In the rows, 128 means zero.
Known rows, with every way that one mark hangs from another
k_563[k_88[k_296[k_346[k_86]] k_317]]: [153 125 188 136 133  84 121 146 121 124 174 186 152 184 139  93 135  87
 127]
k_607[k_92[k_86[k_346[k_296[k_88[k_317 k_563]]]]]]: [144 114 201 109 199 116 126 173 160 181 153 148  59 151 150 109 126 133
 121]
k_92[k_86[k_346[k_296[k_88[k_563]]]] k_607]: [142 137 184 105 192 117 133 143 140 143 150 155  60 146 125  73 102 150
  93]
k_879[k_88[k_317]]: [159 100 155 136 130 115 117 145 126 164 136 127 135 146 108 154 147 134
 133]
k_346[k_86[k_92[k_607]] k_296[k_88]]: [146 119 198 102 146 148  87 131 151 101  92 187  84 147 125 112  90 105
  70]
k_296[k_88[k_317 k_563] k_346[k_86[k_92]]]: [176 106 234 148 149 134  94 155 104 118 152 176  86 228 149 106 102  85
 107]
k_607[k_92[k_86[k_346[k_296]]]]: [109 116  94  92 186 118 152 175 190 184 123 130  66 101 140 110 124 132
 124]
k_346[k_86 k_296]: [130 135 145 104 120 130 129 158 173 127  95 161  88 116 129 132 113 107
  87]
k_563[k_88]: [122 132 139 136 131 111 133 139 131 147 155 136 159 117 121 111 131 128
 122]
k_346[k_86 k_296[k_88]]: [134 141 187 106 117 138 121 162 181 115 100 178  86 113 124 128 100 113
  75]
k_607[k_92]: [113 109 113 110 150 137 137 143 146 134 102 118 119 114 145 142 134 137
 150]
k_879[k_88[k_563]]: [134  96 152 144 153 119 151 157 121 166 137 112 110 133 116 130 129 139
 118]
k_86[k_92[k_607] k_346[k_296]]: [142 112 128 102 173 117 105 115 124 157 136 159 104 158 127 100  98 104
  83]
k_607[k_92[k_86[k_346[k_296[k_88[k_317]]]]]]: [142 119 169  98 178 119 118 168 181 175 139 153  74 131 140 120 126 133
 126]
k_346[k_86 k_296[k_88[k_563]]]: [136 136 216 117 136 136 128 166 158 123 113 171  71 133 134 116  99 113
  70]
k_346[k_296[k_88[k_563]]]: [141 134 208 115 142 126 122 147 140 136 129 158 100 138 136 118 110 137
  86]
k_563[k_88[k_296]]: [116 126 163 142 145  90 134 119 125 139 176 147 171 126 132  93 138 108
 123]
k_879[k_88[k_296]]: [124  94 149 137 147 102 141 134 135 155 145 129 138 123 116 120 138 118
 126]

Rows
[169 110 231 137 173 113  88 136 115 182 181 172  94 195 144 105  99  85
  74]
k_86[k_92 k_346[k_296[k_88[k_317 k_563]]]]
[124 133 107 113 164 111 143 160 174 178 148 139  76 116 126  99 119 123
 103]
k_92[k_86[k_346[k_296]]]
[171  98 192 124 159 112  84 104  87  91 139 186 119 233 146  96 121  81
 131]
k_88[k_296[k_346[k_86[k_92[k_607]]]] k_317]
[132 121 146 123 132 109 141 144 131 104 135 170 114 163 142  96 116  92
 125]
k_88[k_296[k_346[k_86]]]
[137 135 189 118 160 112 138 151 137 168 161 160  89 138 135  98  94 116
  73]
k_86[k_346[k_296[k_88[k_563]]]]
[142 111 160 100 149 140  95 126 147 112  89 170  86 150 127 117 101 100
  78]
k_346[k_86[k_92[k_607]] k_296]
[150 107 132 116 146 138 110 134 114  93 106 168  98 190 132 101 101 105
 117]
k_296[k_346[k_86[k_92[k_607]]]]
[153 112 214 147 158  98 111 102  83 133 176 141 134 189 153 110 149 103
 136]
k_88[k_296 k_317 k_563]
[112 120 135  95 182 127 143 175 197 171 127 147  67  98 137 106 112 136
 115]
k_607[k_92[k_86[k_346[k_296[k_88]]]]]
[136 119 175 136 152 106 150 149 111 110 148 163  96 183 153  84 115  92
 119]
k_88[k_296[k_346[k_86]] k_563]
[185 105 238 131 160 136  85 131  81  90 137 185  91 241 142  99 100 107
 115]
k_296[k_88[k_317 k_563] k_346[k_86[k_92[k_607]]]]
[159 124 181 135 141  72 114 126 100 138 190 173 182 195 142  96 147 110
 146]
k_563[k_88[k_296[k_346] k_317]]
[103 112  85 117 186 127 157 163 163 169 138 109  77 108 137 107 128 129
 152]
k_607[k_92[k_86[k_346]]]
[153 112 175 117 143 147  99 137 120  81 109 182  96 190 128  97  86 110
 108]
k_296[k_88 k_346[k_86[k_92[k_607]]]]
[138 115 167 135 159  95 147 126  92 125 163 149 128 189 155  86 127 115
 136]
k_88[k_296[k_346] k_563]
[132 110 153 118 137 139 107 150 166 141 106 162  84 138 134 125 103  80
  76]
k_346[k_86[k_92] k_296]
[174 115 203 109 166 118  70 106 116 148 151 185 112 187 127 110  98 101
  85]
k_86[k_92[k_607] k_346[k_296[k_88[k_317]]]]
[128 125 149 131 142  81 140 138 118 136 177 163 174 160 138  83 130 114
 133]
k_563[k_88[k_296[k_346]]]
[162  96 185 147 149 111 126 148 107 170 149 120 117 166 119 143 144 135
 130]
k_879[k_88[k_317 k_563]]
[165 128 232 144 140 124 100 124  98 124 157 145 117 177 138 124 129 129
 124]
k_296[k_88[k_317 k_563]]
[166 140 188  98 170 113  99 130 145 138 149 173  85 161 117  99 121 145
 110]
k_92[k_86[k_346[k_296[k_88[k_317]]]] k_607]
[136  92 168 138 157 101 163 176 128 144 144 153  94 169 131  98 118 102
 114]
k_879[k_88[k_296[k_346[k_86]] k_563]]
[162 141 221 108 115 130  94 151 162 119 112 187  95 145 128 139 117 109
  84]
k_346[k_86 k_296[k_88[k_317]]]
